Every row comes from one small tree of marks. The marks that hang from a mark follow it in brackets, in alphabetical order. Every link used is in the known rows. Which tree was each row made from?
Known rows
gedoli(ziga(satom(nari(bima masifa(kala) mubin)))): .00, -.12, .19, .19, .10, .03, .01, -.28, .52, .21, -.31, .40, .25, -.05, -.31, -.46, .10, -.21, -.53, .08, .36, .06, -.37, -.08, -.18, .06
tadadet(gedoli(ziga(satom(nari)))): .07, -.11, .11, .26, .09, .08, -.07, .15, .16, .20, -.27, .03, .15, -.13, -.03, -.18, .09, -.02, -.32, .04, .17, -.06, -.24, -.18, -.03, -.06
tadadet(gedoli(ziga(satom))): .03, -.12, .14, .22, .07, .07, -.12, .21, .07, .26, -.22, .01, .15, -.16, -.07, -.13, .03, -.08, -.29, .05, .05, -.08, -.11, -.09, -.07, -.01
bima(nari(mubin)): .11, -.15, -.03, .09, .10, -.07, -.16, .01, -.01, .23, -.09, .04, .05, -.13, -.21, -.08, -.05, -.18, -.13, .07, .06, .02, .14, .14, -.06, .26
mubin(nari(masifa(ziga(satom)))): .17, -.06, .10, .06, .08, .09, .19, -.04, .14, .24, -.14, .10, .14, -.09, -.29, -.19, -.02, -.21, -.33, .00, .23, .26, -.10, .02, -.15, .12
mubin(nari(bima masifa(kala(satom) ziga))): .22, .04, .19, .23, -.04, -.05, .14, -.29, .18, .28, -.02, .18, .20, .03, -.31, -.27, -.04, -.23, -.26, .07, .41, .38, -.16, .09, -.17, .21
mubin(nari(bima satom)): .19, .15, .24, .15, -.06, .00, .09, -.05, .06, .19, -.11, .01, -.04, -.09, -.20, -.25, .01, -.06, -.29, .11, .19, .08, -.21, -.03, -.05, .16
tadadet(gedoli(ziga(satom(nari(masifa(kala) mubin))))): .05, -.25, .12, .15, .10, .10, -.02, -.10, .46, .22, -.42, .30, .26, -.03, -.17, -.33, .11, -.13, -.40, -.04, .32, -.05, -.38, -.12, -.08, .05
kala(satom(nari(bima masifa mubin))): .15, .07, .13, .30, .03, -.16, .24, -.18, .46, .06, -.24, .30, .01, -.05, -.22, -.30, .11, -.11, -.25, .01, .39, .03, -.33, .12, -.15, .03
tadadet(gedoli): .07, .02, .12, .20, .05, -.10, -.06, .15, -.01, .18, -.14, -.11, .00, -.12, .03, -.02, -.03, .05, -.10, -.06, .02, -.04, -.03, .08, .02, .18
satom(nari(masifa mubin)): .09, -.02, .02, .09, .11, -.10, .16, -.09, .30, .04, -.23, .19, .01, -.11, -.18, -.21, .04, -.03, -.23, -.03, .20, -.05, -.20, .05, -.05, .11
virur(gides ziga(gedoli satom(nari(masifa mubin)))): .19, -.21, -.01, -.08, .36, .07, .28, -.23, .33, .12, -.30, .41, .07, -.10, -.24, -.31, -.18, -.07, -.26, .02, .31, -.01, -.27, -.12, -.09, .01
masifa(kala(mubin) ziga(gedoli)): .04, -.03, .15, .04, .06, .07, -.16, -.19, -.10, .40, -.06, .17, .12, -.09, -.14, -.14, -.02, .08, -.07, .06, .40, .19, .13, .02, -.18, .27
satom(nari): .11, .04, .07, .15, .09, -.09, .04, .00, .01, .09, -.08, -.05, .03, -.14, -.02, -.12, .02, .09, -.16, .07, .15, .01, -.05, -.05, .02, .06
tadadet(gedoli(ziga(satom(nari(bima masifa mubin))))): .00, -.05, .14, .31, .11, -.01, .04, -.02, .59, .20, -.40, .28, .10, -.07, -.21, -.34, .10, -.18, -.50, -.11, .25, -.08, -.45, -.02, -.20, .05
bima(nari): .09, -.08, .01, .14, .15, -.14, -.16, .01, -.16, .23, -.01, -.07, .06, -.12, -.12, -.01, -.08, -.15, -.13, .09, .07, .10, .14, .14, -.03, .17
nari(bima masifa(kala) mubin satom): .09, -.05, .35, .14, .02, -.05, .01, -.32, .35, .19, -.25, .35, .10, -.03, -.26, -.36, .03, -.17, -.29, .00, .31, .06, -.26, .11, -.10, .23
kala(satom(nari(masifa(ziga(gedoli)) mubin))): .15, -.11, .04, .12, .12, .08, .17, -.19, .34, .19, -.22, .39, .14, -.04, -.30, -.21, .06, -.09, -.13, .01, .52, .17, -.21, .00, -.24, .09
virur(gides ziga(gedoli satom)): .19, -.17, .07, -.05, .32, .07, .11, -.09, -.04, .21, -.10, .16, .07, -.18, -.11, -.17, -.27, -.02, -.15, .12, .14, .05, -.02, -.09, -.06, .02
ziga(gedoli satom(nari(bima masifa mubin))): .00, -.01, .20, .12, .21, -.01, .22, -.23, .57, .21, -.39, .40, .07, .00, -.30, -.40, .16, -.13, -.40, .00, .42, .12, -.41, -.02, -.35, .12
virur(ziga(satom)): .22, -.06, .14, .12, .12, .11, .04, .00, -.07, .25, -.06, .01, .10, -.11, -.06, -.17, -.18, -.14, -.18, .22, .09, -.02, -.03, -.01, .00, .03
gides(virur(ziga(gedoli))): .18, .10, .08, -.01, .10, -.04, .02, -.06, -.17, .35, -.04, .10, .08, -.27, -.12, -.05, -.18, -.03, -.12, .17, .12, -.05, .01, -.13, -.15, .30
mubin(nari(masifa satom)): .18, .06, .14, .02, .00, -.01, .23, -.04, .07, .11, -.16, .14, .02, -.07, -.23, -.21, .00, -.06, -.28, .05, .23, .02, -.26, -.02, -.01, .04
bima(nari(masifa(kala ziga) mubin satom)): .20, -.35, .17, .08, .12, .10, -.20, -.31, .11, .30, -.15, .29, .23, -.04, -.34, -.17, -.10, -.35, -.16, .00, .37, .26, .00, .11, -.04, .34

Which tree is each row?
.02, -.06, .18, .09, .17, .03, .01, -.43, .47, .31, -.18, .36, .18, .03, -.31, -.33, .00, -.13, -.31, -.06, .46, .32, -.24, -.01, -.30, .40
satom(nari(bima masifa(kala ziga(gedoli)) mubin))
.12, -.14, .08, .14, .15, -.05, -.08, -.32, -.01, .42, -.10, .38, .20, .04, -.24, -.13, -.01, -.21, -.06, .06, .66, .33, .04, .16, -.23, .12
bima(nari(masifa(kala(mubin satom) ziga(gedoli))))
.11, -.01, .33, .30, .05, .08, -.09, -.26, .15, .34, -.19, .11, .12, -.06, -.09, -.31, .07, -.05, -.25, .04, .50, .26, -.08, -.02, -.15, .17
masifa(kala(mubin) ziga(satom(nari(bima))))
.19, .13, .20, .20, -.03, -.16, .23, -.25, .23, .20, -.09, .20, .14, .05, -.26, -.33, .04, -.15, -.29, .12, .36, .23, -.28, .09, -.14, .10
mubin(nari(bima masifa(kala(satom))))
.15, .07, .19, .15, .22, .10, .11, -.23, .19, .33, -.13, .15, .09, .00, -.11, -.31, -.09, -.11, -.32, .22, .33, .12, -.29, -.14, -.20, .08
virur(ziga(gedoli satom(nari(bima))))
.16, -.09, .23, .27, -.01, -.03, .01, -.31, .34, .25, -.11, .33, .19, -.02, -.30, -.26, -.03, -.25, -.19, .01, .41, .26, -.08, .18, -.19, .25
nari(bima masifa(kala(satom) ziga) mubin)
.08, -.07, .17, .07, .20, .09, .11, -.05, .12, .23, -.25, .15, .12, -.06, -.12, -.24, .14, .01, -.22, .13, .35, .14, -.19, -.16, -.19, .01
ziga(gedoli satom(nari))
.19, .12, .24, .14, .16, .02, .12, -.18, .14, .37, -.22, .17, .10, -.19, -.13, -.25, -.06, -.11, -.30, .19, .33, .08, -.27, -.23, -.28, .22
gides(virur(ziga(gedoli satom(nari(bima)))))
.19, .11, .09, .29, -.02, -.11, .13, .02, -.02, .09, -.15, .10, -.05, -.13, .02, -.15, .12, .15, -.03, .13, .44, -.08, -.09, .03, .02, -.16
kala(mubin satom(nari))
.23, -.30, .06, .18, .09, -.01, -.13, -.27, .11, .31, -.10, .30, .26, .00, -.32, -.12, -.07, -.36, -.07, .03, .40, .30, .07, .21, -.12, .25
bima(nari(masifa(kala(satom) ziga) mubin))
.16, -.17, .30, .23, .06, .17, -.10, -.28, .34, .30, -.23, .16, .20, -.07, -.22, -.33, .05, -.17, -.28, .04, .37, .29, -.11, -.06, -.16, .32
masifa(kala ziga(satom(nari(bima mubin))))
.14, .09, .31, .06, -.07, .16, -.04, -.30, .04, .46, -.11, .23, .04, -.01, -.27, -.32, .00, -.01, -.24, .08, .55, .25, -.13, -.09, -.22, .31
masifa(kala(mubin(nari(bima satom))) ziga(gedoli))
.11, -.24, .24, -.04, .11, .18, -.04, -.33, .23, .34, -.23, .44, .21, -.04, -.35, -.26, -.01, -.14, -.17, .00, .45, .21, -.13, -.02, -.17, .32
nari(masifa(kala ziga(gedoli)) mubin satom)
.12, -.14, .17, .11, .12, .03, .04, -.29, .09, .31, -.09, .34, .28, .00, -.25, -.17, .00, -.13, -.08, .08, .49, .35, -.07, .05, -.20, .13
nari(masifa(kala(satom) ziga(gedoli)))
.19, .00, .18, .01, .13, .08, .05, -.05, -.09, .39, -.19, .16, .14, -.25, -.15, -.14, -.11, -.11, -.18, .21, .20, .02, -.07, -.18, -.22, .19
gides(virur(ziga(gedoli satom)))
.13, .02, .29, .02, .07, .10, .08, -.40, .22, .38, -.12, .31, .18, .05, -.37, -.33, -.04, -.18, -.35, .03, .49, .40, -.28, -.08, -.26, .33
mubin(nari(bima masifa(kala ziga(gedoli)) satom))
.20, -.20, .10, .09, .07, .04, -.17, -.02, -.01, .21, -.17, .12, .03, -.12, -.22, -.12, -.02, -.20, -.10, .08, .17, .00, .02, .07, .00, .20
bima(nari(mubin satom))
.09, -.14, .13, .03, .14, .15, .11, -.05, .29, .24, -.37, .25, .10, -.07, -.21, -.30, .16, -.01, -.23, .10, .33, .06, -.21, -.15, -.23, .09
ziga(gedoli satom(nari(mubin)))
.23, -.06, .19, .23, .00, -.04, .04, -.14, .00, .13, -.10, .09, .18, -.04, -.04, -.20, .09, .04, -.06, .19, .38, .12, -.13, -.06, .04, -.02
masifa(kala(satom(nari)))
.08, .05, .37, .23, .01, -.04, -.08, -.34, .13, .29, -.12, .28, .06, -.06, -.19, -.26, -.04, -.10, -.24, -.06, .48, .18, -.12, .14, -.09, .20
nari(bima masifa(kala(mubin) ziga) satom)
.23, -.22, .01, -.06, .30, .15, .15, -.12, .19, .18, -.24, .25, .06, -.15, -.17, -.26, -.19, .01, -.17, .10, .25, -.03, -.16, -.18, -.06, .06
virur(gides ziga(gedoli satom(nari(mubin))))
.21, .06, .20, .09, .11, .09, .10, -.19, .27, .38, -.32, .28, .06, -.20, -.23, -.31, -.04, -.14, -.29, .17, .33, .00, -.28, -.21, -.32, .32
gides(virur(ziga(gedoli satom(nari(bima mubin)))))
.16, .02, .19, .22, -.08, -.09, -.03, -.08, -.10, .22, -.12, .14, .07, -.09, -.02, -.19, .08, .08, .01, .16, .39, -.01, .04, .09, .00, -.02
masifa(kala(mubin satom))
.08, -.18, .08, .21, .05, .15, -.07, .16, .31, .20, -.36, .11, .12, -.15, -.11, -.23, .12, -.05, -.32, .02, .17, -.15, -.25, -.16, -.08, .02
tadadet(gedoli(ziga(satom(nari(mubin)))))
.20, -.05, .10, -.04, .18, .08, .23, -.18, .31, .29, -.38, .40, .13, -.17, -.25, -.28, -.03, -.16, -.29, .10, .36, -.04, -.32, -.19, -.26, .19
gides(virur(ziga(gedoli satom(nari(masifa mubin)))))
.15, -.07, .21, .13, .09, .04, .02, -.11, .03, .16, -.08, .16, .08, -.15, -.20, -.11, -.08, -.14, -.18, -.05, .25, .16, -.07, .06, -.01, .12
nari(masifa(ziga) satom)
.15, -.06, .19, .18, .04, -.14, .11, -.18, .08, .15, -.12, .24, .20, -.03, -.14, -.20, .02, -.08, -.11, .12, .34, .13, -.11, .12, -.04, -.01
nari(masifa(kala(satom)))
.21, .10, .31, .16, -.13, .09, -.07, -.23, -.01, .36, -.07, .08, .03, -.05, -.20, -.29, -.02, -.04, -.23, .07, .43, .19, -.08, -.01, -.07, .29
masifa(kala(mubin(nari(bima satom))) ziga)
-.02, .01, .17, .34, .16, -.08, .05, -.03, .45, .19, -.30, .16, .13, -.06, -.12, -.28, .08, -.14, -.49, -.07, .26, .02, -.44, -.05, -.15, -.04
tadadet(gedoli(ziga(satom(nari(bima masifa)))))
.07, -.40, .13, -.02, .26, .16, -.13, -.34, .23, .46, -.27, .40, .32, .03, -.42, -.22, -.01, -.37, -.25, .02, .43, .39, .00, .05, -.33, .34
bima(nari(masifa(kala ziga(gedoli satom)) mubin))
